Each row was made from one path, in order. Every step used is in the known rows, and no mark comes twice. Write each row's path.
In the rows, zero is written as 128.
Known rows
dutip-rari-rapud-kotu: [111 114 139 128 136 120 128 151 118 142 157 125 128  55 132 129 136 124
 140 110 136 111 125 131 129 127 131  95 143 143]
rari-rapud-kotu-panipum-fenebon-rifose: [124 121  98 120 117 129 165 128 111 112 150 127 126 137 114 128 131 126
 133 156 134 126 110 133 123 127 121  96 137 139]
mepuz-kotu-panipum-fenebon-fidoz: [138 137 115 136 129 152 131 122 111 138 121 135 124 191 102 121 116 120
 111 143 120 133 138 129 113 132 114 105 127 137]
fenebon-fidoz: [132 139 125 133 135 147 106 131 143 145 111 134 127 153 117 123 128 138
 126 137 137 128 134 125 123 130 118 122 118 122]
panipum-fenebon-fidoz-rari: [142 135 145 141 135 137 120 121 140 163 110 130 125 186 127 131 120 140
 112 153 135 143 141 131 125 134 117 158 124 127]
kotu-panipum-fenebon-fidoz-rari-dutip: [147 128 140 128 129 144 140 121 111 145 128 124 118 175 125 122 111 130
  99 140 126 151 142 139 126 130 115 182 112 125]
kotu-rifose: [147 131 110 118 136 140 138 113 143 144 138 136 126 117 113 126 131 130
 135 139 113 122 123 123 132 133 121 128 126 114]
rifose-rari-rapud-kotu: [116 119 136 130 124 111 127 136 123 131 149 124 134  97 136 128 141 119
 147 115 130 114 123 127 124 131 130 132 142 134]
mepuz-kotu-rifose-fenebon: [140 137 111 124 128 135 130 113 128 128 127 130 132 151 112 128 119 124
 126 140  92 135 136 126 137 126 129 130 136 118]
fidoz-fenebon-rifose-kotu-rapud-rari-dutip: [115 131 149 114 114 108 123 128 120  86 119 121 123 100 159 120 124 134
 117 117 128 116 107 144 161 100 155 136  98 120]
rapud-rari: [147 137 120 123 140 137 120 129 136 139 140 131 129  95 133 130 128 131
 132 109 129 116 125 119 133 131 135 141 120 123]
rifose-rari-dutip: [119 128 149 127 128 124 129 137 139 153 135 122 127 134 136 109 128 122
 125 114 116 129 131 129 126 130 134 203 117 111]
fidoz-fenebon-panipum: [131 132 135 116 126 130 140 138 143 126  97 126 126 182 105 116 121 131
 117 160 143 139 116 126 119 149 129 128 128 123]
mepuz-kotu-rapud-rari-dutip: [131 134 150 127 134 120  92 131 105 128 151 123 126  75 142 122 122 125
 130  85  90 107 131 127 136 111 144 143 120 140]
rapud-kotu: [143 123 108 132 134 130 142 133 142 108 129 133 128 124 125 126 138 123
 136 118 132 115 129 120 124 132 126 121 127 136]
dutip-rari: [123 127 145 128 142 135 131 141 149 168 140 130 126  93 126 124 125 126
 124 119 132 120 131 126 128 134 129 130 137 126]
panipum-fenebon-rifose-kotu-miro: [113 119 101 131 126 118 174 123 150 112  96 129 123 202 123 121 139 133
 115 153 140 135 121 122 124 124 134 128 117 124]
fidoz-rari-rapud: [137 126 151 120 135 115 104 125 136 173 139 122 133 100 129 131 128 137
 130 132 132 116 119 122 119 136 133 130 148 132]
kotu-panipum-fenebon-fidoz: [144 136 115 128 132 158 145 123 125 135 115 134 123 180 106 128 118 126
 115 146 135 146 132 129 118 135 104 118 116 125]
fenebon-fidoz-kotu: [124 136 136 136 130 143  97 124 143 130 103 133 129 165 129 126 133 138
 132 133 134 130 142 123 126 132 123  94 137 130]
mepuz-kotu-miro: [135 118 102 129 136 123 130 128 126 129 117 130 128 146 108 116 136 117
 119 116 108 118 131 110 109 138 129 119 133 142]
panipum-fenebon-rifose-kotu-fidoz-rari-rapud: [113 127 147 135 122 107 139 123 115 132 121 125 133 118 137 137 120 142
 121 157 155 118 115 136 128 120 144  98 133 129]
fenebon-rifose-rari: [112 140 126 132 119 126 128 123 155 155 136 129 132 155 131 115 131 126
 132 153 124 123 120 128 131 130 131 168 139 115]
rari-rapud-kotu-panipum-fenebon: [138 114 108 120 129 131 162 131 110 113 144 128 127 120 111 134 128 120
 134 128 134 129 118 127 114 135 113  88 132 143]
rifose-rari-rapud-kotu-miro: [118 105 117 128 124 104 144 135 109 106 138 122 130  93 130 128 149 111
 140 106 122 122 123 121 118 136 123 134 136 141]
mepuz-kotu-rifose-fenebon-fidoz: [133 143 115 132 125 146 108 114 112 124 115 132 129 175 112 129 118 131
 121 148  98 143 145 135 140 120 122 120 124 117]
panipum-fenebon: [137 128 126 130 139 136 145 132 157 154 117 133 128 170 111 123 125 133
 125 141 130 138 126 120 120 139 119 140 122 124]
fidoz-kotu-rifose: [139 128 122 121 130 137 126 104 141 130 130 135 129 125 124 129 135 131
 141 136 110 125 131 122 134 134 126  96 141 121]
rifose-fenebon-fidoz-kotu-mepuz: [116 137 133 139 127 136  93 128 147 100 100 136 134 179 135 145 127 130
 128 114 144 167 157 124 126 123 126 113 115 105]
fidoz-kotu: [129 130 133 128 133 132 116 122 156 134 114 131 132 147 129 125 133 132
 135 123 128 125 131 115 123 138 132 101 146 131]
miro-kotu-rapud: [125 135 116 125 132 129 114 131 142 144 120 122 132  86 129 136 122 120
 145  98 114 117 120 120 119 125 124 138 138 149]

Which path is each row?
[110 117 130 134 125 103 121 139 131 119 164 134 135  78 141 139 147 111
 153  96 145 126 134 124 115 125 131 131 122 118] -> rifose-rari-rapud-kotu-mepuz
[136 122 104 128 113 124 151 140 106  57 115 135 131 103 120 122 127 120
 126 143 142 118 109 139 134 131 128  96 119 134] -> rapud-kotu-fidoz-fenebon-rifose
[132 124 138 135 127 121  99 128 109 131 135 124 128 108 139 138 135 137
 132 132 139 119 133 132 130 125 124 112 137 145] -> fenebon-fidoz-rari-rapud-kotu
[123 128 117 131 138 119 131 128 175 121 122 140 130 129 138 136 137 124
 129 102 165 128 138 116 115 118 142 115 105 107] -> rifose-kotu-mepuz
[122 135 118 130 128 135 145 129 156 153 122 134 127 188 113 119 127 141
 125 169 130 134 118 126 126 132 126 142 127 118] -> panipum-fenebon-rifose
[144 142 131 135 123 135 105 102 109 137 123 129 128 168 125 137 113 131
 113 153  97 144 151 136 145 122 127 147 138 123] -> mepuz-kotu-rifose-fenebon-fidoz-rari
[128 129 160 124 131 122  93 123 116 109 135 122 127  76 155 131 127 131
 137  83 104 120 133 126 144 115 139 124 128 136] -> fidoz-kotu-rapud-rari-dutip
[114 133 123 119 116 118 146 128 160 107  97 130 128 172 133 114 129 136
 116 158 151 122 105 134 139 122 145 114 117 117] -> fidoz-fenebon-rifose-kotu
[130 117 105 125 137 117 156 124 150 107  96 128 125 145 128 125 141 123
 120 112 141 122 127 113 118 129 132 114 118 130] -> rifose-kotu-miro
[123 135 127 120 132 128 111 140 110 132 141 115 126  49 148 132 120 125
 138  71 103 115 125 128 134 113 143 183 110 141] -> miro-kotu-rapud-rari-dutip
[100 126 125 131 112 110 126 133 123 126 154 125 134 115 137 122 143 126
 147 143 129 113 114 133 133 123 136 134 144 130] -> fenebon-rifose-rari-rapud-kotu
[117 134 137 122 110 119 139 130 146 136 117 127 131 160 129 110 127 123
 121 161 129 132 106 138 139 136 133 165 129 112] -> fidoz-fenebon-rifose-rari
[139 132 131 120 137 134 124 138 124 135 146 125 124  95 138 118 126 134
 123 100 121 121 129 125 135 125 144 176 102 115] -> rapud-rari-dutip
[137 131 149 120 137 126 105 131 116 124 142 122 125  63 145 128 123 131
 131  86 107 117 125 127 141 115 133 154 111 128] -> kotu-rapud-rari-dutip
[140 118 101 115 128 130 142 128 110 106 150 127 129  83 116 132 133 116
 140 114 136 112 116 124 117 132 119  81 139 143] -> rari-rapud-kotu-panipum
[131 143 125 132 131 147 109 133 141 126  91 128 130 181 119 132 118 137
 117 139 131 152 140 128 133 128 118 139 116 115] -> rifose-fenebon-fidoz
[108 137 139 124 123 114 114 123 127 105 133 123 122  92 161 125 127 139
 129 108 124 108 119 134 155  95 153 139 110 122] -> fenebon-rifose-kotu-rapud-rari-dutip
[130 135 131 137 136 149 127 134 143 153 106 135 126 190 112 125 126 140
 120 148 136 144 135 128 121 133 115 131 114 122] -> panipum-fenebon-fidoz
[140 117 136 127 131 109 120 126 123 132 147 123 131  91 138 136 136 130
 137 121 133 111 124 125 125 131 132 124 147 146] -> fidoz-rari-rapud-kotu
[100 131 123 123 102 120 144 152  96 111 118 117 132  97 134 108 113 115
 119 124 123 130 108 150 131 127 146 205 105 120] -> miro-kotu-fidoz-fenebon-rifose-rari-dutip
[112 134 128 132 110 132 159 106 134 135 133 127 128 187 129 121 124 115
 128 157 122 143 126 132 128 135 123 134 153 123] -> fidoz-kotu-panipum-fenebon-rifose-rari
[140 126 121 124 130 142 156 113 138 123 119 130 127 171 117 130 121 120
 124 133 127 141 130 121 116 144 117  97 145 134] -> fidoz-kotu-panipum-fenebon
[159 120 121 140 132 121 139 124 109  93 134 132 132  69 135 140 126 116
 129 111 138 109 135 128 126 135 127 119 134 145] -> rapud-kotu-fidoz-rari
[108 137 131 137 119 125 150 126 154 160 129 130 130 190 124 116 128 130
 127 165 124 139 121 132 131 134 126 177 133 112] -> panipum-fenebon-rifose-rari
[105 122 135 122 124 125 148 137 100 121 148 118 125  99 119 142 123 129
 133 149 119 145 135 140 146 127 128 109 147 127] -> dutip-rari-rapud-kotu-rifose-fenebon-panipum
[135 114 130 130 132 103 112 130 131 123 160 133 132  73 143 147 143 123
 140 103 149 124 136 123 116 125 135 127 130 129] -> fidoz-rari-rapud-kotu-mepuz
[117 116 133 132 128 142 146 145  90 132 151 127 120 100 120 137 124 120
 123 127 141 133 135 143 127 125 110  83 129 145] -> dutip-rari-rapud-kotu-panipum-fenebon-fidoz
[119 133 169 137 128 134  94 127 103 115 116 125 123 130 150 134 122 140
 129 104 109 141 143 136 145 111 128 126 111 134] -> panipum-fenebon-fidoz-kotu-rapud-rari-dutip
[124 115 115 127 134 114 118 142 137 111 155 138 133  78 129 140 146 123
 148 100 150 124 129 120 113 123 130  98 116 123] -> rari-rapud-kotu-mepuz
[152 122  95 125 130 134 152 115 131 105 145 136 125 103 122 131 139 123
 142 129 115 116 129 126 137 126 122 120 126 127] -> rapud-kotu-rifose
[142 101 116 124 131 103 137 125 107 109 134 121 127  89 132 136 145 122
 131 114 127 119 126 119 119 136 126 127 144 153] -> fidoz-rari-rapud-kotu-miro
[136 136 151 132 128 134 107 130 124 132 102 117 125 177 138 126 112 139
 101 132 121 158 148 138 141 122 129 204 113 113] -> rifose-fenebon-fidoz-rari-dutip
[128 130 161 133 133 128 105 127 122 178 120 126 128 156 126 134 124 147
 119 153 137 139 130 132 122 131 120 131 131 131] -> panipum-fenebon-fidoz-rari-rapud
[137 136 120 127 126 153 115 114 125 117 114 132 126 153 123 130 125 125
 124 129 133 133 138 124 122 134 113  77 142 132] -> fenebon-fidoz-kotu-panipum
[124 133 112 125 118 141 156 111 138 123 124 131 126 187 119 125 124 127
 125 162 128 139 122 127 125 135 122 101 149 128] -> fidoz-kotu-panipum-fenebon-rifose
[117 112 140 133 135 122 130 156  88 116 156 129 132   4 129 138 128 120
 139  99 141 106 125 135 125 129 127  70 139 146] -> dutip-rari-rapud-kotu-fidoz
[128 137 154 127 128 127  88 128 120 151 107 118 133 146 131 141 117 144
 117 142 132 149 135 133 133 129 124 138 138 123] -> rifose-fenebon-fidoz-rari-rapud
